Each row comes from the steps of one path. Every step used is in the known rows, and no mark comes twice. Write the path behind each row, first mark first.
In the rows, 128 means zero.
Known rows
V > N: [158 136 108 129 131 161 169 141 115 120 134 133  90 156 137 113 147 139
 136 135  87 134 175 126  59  96 110 170 142 111 117 108  97 166 156 134
 149 154]
G > Q > A > C > V > N: [144 114 101 119 200 129 175  91 117 156 123 124  44 151 142 139 151 169
  89 159 107 143 185 125  80  43 135 166 184 125 134  63 116 159 185  88
 126 159]
V > C > A > Q: [131 108 166 121 172 113 157 113  91 222 173 176  98 125 141 170 112 169
 112 136 145 131  88 133 140 161 152 118 158 112 174  93 175 117 136 107
 130 154]
A > F: [118 123 111 127  84 136 163 139 100 126 154 142 126 142 122 123 124 121
 127 126 131 130 131 160  38 176 145 187 121 109 155  72 150 129 130 144
 160 162]
G > Q > J: [128 137  94 158 159 103 100 145  78 134 135 135 141 127 177  80 120 135
 145 158 135 112 192 123  76 111 181 216 136 172 175 107  83 127 194 115
 129 166]
D > R > S > E > K: [140 122 103  89  49 143 142 120  77 149 143 140 132 114 171 166 140 148
 129 135  70 116 136 130  90 157 163 121 150 127  61 135 143 131 166 147
  73 110]
Z > R: [155 128 111 131  98 132 161  98 123 139 144 110 173 128 118 114 130 117
 160 128 106 114 140 155  39 175 171 186 135  70 122 107 129 136 133 128
 128 150]
U > J > F: [133 140 111 109 106 128 125 135 108  97 183 147 177 151 139  68 139 145
 145 152  91 106 137 126  85 134 151 193 125  88 146 103 131  96 146 166
 112 156]
R > S > E: [100 135 117 116  76 138 160 119  72 140 129 144 150 120 134 189 135 136
 153 148  61 129 136 145 114 175 145 131 132 151  85 146 157 142 151 134
 112 126]
R > S > E > K: [124 120  95 101  51 140 132 114  70 145 155 156 108 132 163 191 136 161
 155 142  64 121 143 130 111 142 147 122 158 156  65 142 147 132 165 157
  62 121]
Q > A > N: [135 110 115 121 139 123 156 100  88 154 170 107 101 197 140 140 119 115
 124 128 141 109 137 117  96 133 160 192 149 129 149 116 116 159 142  93
 146 164]
C > V: [122 103 118 114 130 127 107  69  98 128 156 147 121 125 164 131 151 152
 135 141  76 117 121 132  81 154 152 160 156 149  98  81 157 133 150 107
 132 174]
E > K: [146 107  90 115  88 134 114 117 100 138 181 150  84 157 169 114 130 153
 154 135  89 105 145 125  90 130 147 167 162 128 106 110 117 128 164 156
  97 144]
T > S > E: [ 86 155 131 104  89 153 147 101  87 129 126 158 141 137 142 188 152 146
 153 137 100 107 141 139 105 174 160 138 136 114  85 126 150 122 158 116
 124 136]
U > J: [112 141 108 121 123 123 130 131 107 130 168 145 166 165 148  93 100 113
 172 143  95 122 109 131 116 141 167 186 123  96 143 119 129 113 161 155
 119 159]
V > C > A > N: [164  88 172 111 145 136 157  96  87 186 186 134  90 130 133 185 117 141
 129 117 138 131  69 133  94 151 154 101 162 130 151 106 135 150 129 104
 150 184]
Z > R > S > E > C > V > N: [183 143 119  87 110 160 167  61 103 146 107 139 127  90 127 194 177 145
 132 132  82 146 150 157  30 130 108  75 171 115  47 114 158 161 158  93
  97 156]
V > N > E > C > A > Q: [157 155 151 120 169 135 181 117 106 207 141 177  79 124 133 148 129 144
 111 123 154 151 138 114 121 114 135  74 172  95 135 121 196 140 144  99
 133 148]
A > Q > G: [136 121 112 161 134  93 165 158 124 156 177 184 124 144 136 109 142 148
 118 161 153 116 128 102 119 157 145 158 126 151 140  86 140 146 147 113
 114 121]
J > Q: [117 145 110 124 127 133 142 130 122 123 166 153 116 144 143  87 157 158
 112 151  81  99 149 135  84 165 142 170 144 108 156 130 142 121 174 127
 140 138]
Z > R > S > E: [124 138 113 115  61 138 176  97  88 141 118 125 189 101 114 197 134 127
 158 138  75 132 139 159  74 182 164 137 128 109  76 145 159 139 138 130
  92 125]
S > R: [128 131 108 121 127 136 132 126 102 148 143 145 166 155 142 123 117 143
 134 144  77 125 137 134  77 146 145 182 125 115 111 125 151 148 149 112
 145 143]
G > Q > J > U: [127 147  62 124 149 102  81 155 115 105 151 123 100 106 169  84 121 131
 139 147 125 108 207 138  98  99 151 203 135 172 201 137  81 106 198 116
 168 155]
Z > R > S: [152 109 112 118  87 124 162 112  94 135 146 115 159 119 108 161 123  93
 139 144  74 119 142 175  66 191 172 185 127 102  93 129 126 145 155 135
 133 137]
V > N > E > C: [157 178 134 109 123 181 169 101 105 152 115 158  88 138 120 108 155 138
 163 117 111 135 187 110  82 135 115  94 169  72 105 134 148 162 150 111
 142 155]
T > S > E > K: [110 135 106  93  65 149 124  98  82 135 151 170  97 147 173 180 150 165
 150 131  98  98 143 128 105 146 160 129 160 125  67 124 139 115 173 145
  75 132]
V > X: [ 97 117 117 128 123 174 162 115  94 127 131 150 130 140 145 117 143 121
 144 139  88 127 137 150  75 155 117 128 165 119 148 110 113 150 126 145
 184 148]
D > R > S > E: [117 136 127 101  73 146 171 127  81 143 116 121 183 100 140 167 138 128
 130 141  69 125 132 146  90 190 165 132 123 118  77 139 152 140 152 117
 122 114]
R > S: [126 103 113 116 101 126 143 131  80 128 158 133 115 141 126 159 125 107
 132 158  58 117 137 158 117 181 154 180 128 145 102 131 122 147 168 137
 153 138]
D > R > Z: [129 112 115 131 128 130 142 131  95 142 164  88 157  90 143 100 136 106
  89 136  78 140 120 160 101 161 164 207 128 131 115 116 154 138 136 126
 165 121]
U > J > Q > A: [103 155  98 113 161 104 136 106 102 148 175 138 143 196 154  81 139 145
  99 149 100  98 149 127 141 119 173 197 136  81 185 148 127 111 161 113
 100 140]
N > A > Q > J > U: [149 153  66 124 127  99  76 149 101 146 180 144  96 138 162 111 114 136
 111 150 137 120 193 126 149 111 152 211 130 129 192 138 132  98 157  96
 142 114]
G > Q > A > N: [122 104 110 139 173 114 178 123  97 165 155  97  83 188 160 130 103 116
 116 148 165 118 146 115  85 111 178 211 161 155 166 122 106 152 170  97
 160 199]
N > A > F: [145 117 109 141  79 140 161 141  89 158 168 130 108 159 126 131 114 121
 103 135 126 150 127 164  68 157 173 210 123  90 147 104 164 125 102 133
 153 164]
Z > R > D: [121 103 117 150 108 140 119 101 130 135 145 112 171 121  95 151 144 134
 160 117 120 128 140 170  62 149 135 236 152  88 105 138 179 141 141 165
 119 133]
C > V > X: [ 98 101 120 117 135 173 131  69  86 124 133 157 127 119 170 138 159 139
 130 140  78 129 120 143  68 148 118 111 182 144 121  82 137 148 125 127
 165 166]
N > V > X: [ 92 133 105 139 118 178 144  99  88 128 116 163 100 131 162 125 159 124
 123 142  79 125 166 122  75 146 136 147 165  98 124 105 134 128 124 141
 180 175]
A > C > V > N > E > K: [147 139 104  99  94 166 144  74  98 141 146 175  30 135 154 149 156 183
 138 126  82 149 191  85  83  65 140 109 198  95  61  71 160 152 168 143
  61 126]
V > N > E > C > A > Q > J > U: [169 186  99 100 157 119 101 120 106 155 148 170  75  94 147 130 138 142
 111 113 159 138 208 115 132  76 120  93 155 122 182 139 151 121 165  83
 139 121]

Write each row's path
[147 100 116 118 127 133 123  72  99 166 175 137  79 137 127 153 138 161
 104 161  76 142 117 146 116 124 167 166 175  98 108  69 180 130 143  90
 123 133] => N > A > C > V
[ 96 105 116 142 133 141  92 127 112 143 145 140 166 144 117 158 128 159
 130 133  92 137 137 151  98 128 115 232 145 127  95 153 196 154 155 151
 135 128] => S > R > D
[209 134 116 104  99 164 172  66  86 178 123 122 113 112 134 201 164 142
 103 143  78 167 147 159  61 112 143 105 170  90  42 148 173 156 124  83
  90 156] => Z > R > S > E > C > V > N > A
[166 118 117 140 152 137 155 123 101 181 154 157  65 161 171 146 128 155
  88 160 123 158 143 109 103  93 142 187 163 112 105  95 174 137 136  99
 119 163] => C > V > N > A > Q
[107 163 105 119 131 118 134 139 123 121 178 159 150 160 152  72 131 143
 131 153  88 109 122 125 104 151 163 174 133  86 164 138 143  97 183 150
 112 145] => U > J > Q
[118 136 135 120 126 155 125  85  84 169 135 170  79 128 143 144 148 172
 138 137  86 112 158 107  98 183 149 160 154  79 121  96 140 111 145 118
 131 190] => N > V > C
[116 133 122 102 131 142 122 118  90 135 140 157 146 164 142 157 127 125
 113 145  89 104 143 148  91 169 166 193 122 102  81 123 144 136 172 105
 159 142] => T > S > R
[160 139 102 125 103 120  80 120  74  87 167 146 172 130 142  75 174 162
 122 146 106  88 198 125  62 123 143 204 126 135 151  81 103 117 152 125
 106 128] => Q > J > F
[178 146  95 163 143 118 120 150  69 167 150 157 107 167 166 115 124 143
  99 160 149 141 196 110 109  77 153 216 138 120 148 103 118 138 151 100
  92 123] => V > N > A > Q > J
[135 119 119 151 128 119 154 147  96 195 174 151  98 175 152 124 101 139
 109 163 130 134 130 122 141 146 168 211 146  97 142 121 175 118 130 113
 132 142] => N > A > Q
[127 144 105 153 143  92  97 136  72 153 155 169 150 148 160 108 119 143
 131 150 152 105 174 110 107 138 156 204 129 144 166  80 127 122 174 105
 100 120] => A > Q > J
[204 120 118 113 143 163 136  85  97 169 151 133  62 149 151 137 160 151
 102 143  87 151 145 140  86  95 125 137 176 100  89 122 150 155 127  84
 131 177] => E > C > V > N > A
[119 111 126  96 149 176 129  55  94 150 136 162 117 112 155 130 167 138
 133 132  95 123 107 155  70 171  96  68 200 130 124  89 144 146 134 103
 175 170] => E > C > V > X
[127 156 127 121 117 176 153  77  93 119 111 165  90 125 159 136 157 155
 150 121  82 152 193  83  72 101 143 126 162 109  62 105 163 162 144 123
 114 168] => C > V > N > E
[155 104 133 158 162  82 162 143 121 178 191 180 123 124 138 137 140 146
  94 153 153 132  98 118 140 128 162 119 130 163 155  95 158 146 129 104
 117 123] => C > A > Q > G
[202 130 128  88 111 174 159  90  81 178 120 118 106 107 158 176 166 140
  79 144  73 157 136 147  83 115 141 101 166  97  47 142 168 156 135  72
 113 148] => D > R > S > E > C > V > N > A
[157 104 156 144 171  93 166 128 109 205 191 193 109 116 133 152 143 174
 102 145 160 127  86 115 144 149 153  91 139 147 164  88 152 142 127 102
 111 133] => V > C > A > Q > G
[148 112 127 139 132 127 133  96  97 156 166 137  72 130 160 171 131 115
  96 128 114 134 118 105  87 123 184 163 146 123 107 108 171 128 140 105
 156 205] => C > A > N > V
[151 114 129 115  83 145 138  88  81 162 182 156  65 140 171 162 115 136
 146 104 125 138 131  87 102 105 189 105 177 132  89 131 169 147 138 149
  93 160] => C > A > N > E > K
[ 84 106 128 126 135 147  84 119 104 132 142 152 152 153 115 191 138 143
 119 133 103 119 141 164 109 155 135 244 143 119  69 151 189 141 175 146
 149 129] => T > S > R > D
[134 132 157 129 113 150 165  91  85 154 160 141 106 130 140 163 113 115
 146 111 132 148 118  96 101 129 194 113 153 121 110 133 182 155 122 118
 144 168] => C > A > N > E
[139 145 100  97 178 128 153  83 123 141 156 150  85 169 137 121 163 173
  74 157  89 139 159 124  96  49 131 150 172  77 143  71 138 134 184  96
  85 130] => U > J > Q > A > C > V > N
[179 127 112 134 121 156 185 137 118 162 158 120  52 172  93 133 135 149
 102 159  84 159 162 144 108  77 138 175 162  55 127  91 130 158 146 111
 136 106] => V > N > A > C
[149 115 126  93 147 132 101  60 102 150 159 151 113 119 147 129 158 152
 139 136  97 105 109 146  80 180 128 115 176 133 104  90 168 135 159  81
 138 177] => E > C > V
[126 119 133 116 141 145 141  65  72 188 149 147  57 162 148 169 140 157
 114 129 130 107 159  86 103 157 160 172 166  80 132  99 130 130 138  87
 129 202] => Q > A > N > V > C
[182 150 148 145 166 120 187 127 120 188 158 195  90 116 124 135 161 154
 102 131 168 151 135  93 128 105 138  55 153 128 128 113 172 168 130  90
 112 129] => V > N > E > C > A > Q > G
[165 130 145 100 111 138 154  89  85 183 136 129 108  82 150 206 145 107
  73 121 114 132 100 126  84 164 180  87 152 107  71 135 197 129 149  75
 141 175] => D > R > S > E > C > A > N > V
[176 151 153 108 147 158 163  85  98 178 138 149  86 112 124 140 151 138
 127 108 109 148 141 131 105 103 144  51 169  93 122 143 168 162 128 101
 145 160] => V > N > E > C > A
[149 136 102 102 176 138 160  79 124 138 146 147  53 158 128 138 185 187
  60 151  85 127 183 128  80  66 115 145 183  94 135  68 136 153 179  80
 106 121] => J > Q > A > C > V > N
[145 175  95  93 142  95  84 115 105 166 162 166 123  83 148 153 133 158
 121 126 157 116 155 141 144 116 124  84 150 153 200 141 166  96 162  73
 127 108] => S > E > C > A > Q > J > U
[180 130 120  96 158 156 138  82 113 137 134 149  79 126 148 126 172 153
 125 130  91 129 149 134  48 114  92 107 177 123  92  87 133 161 166  94
 135 178] => E > C > V > N
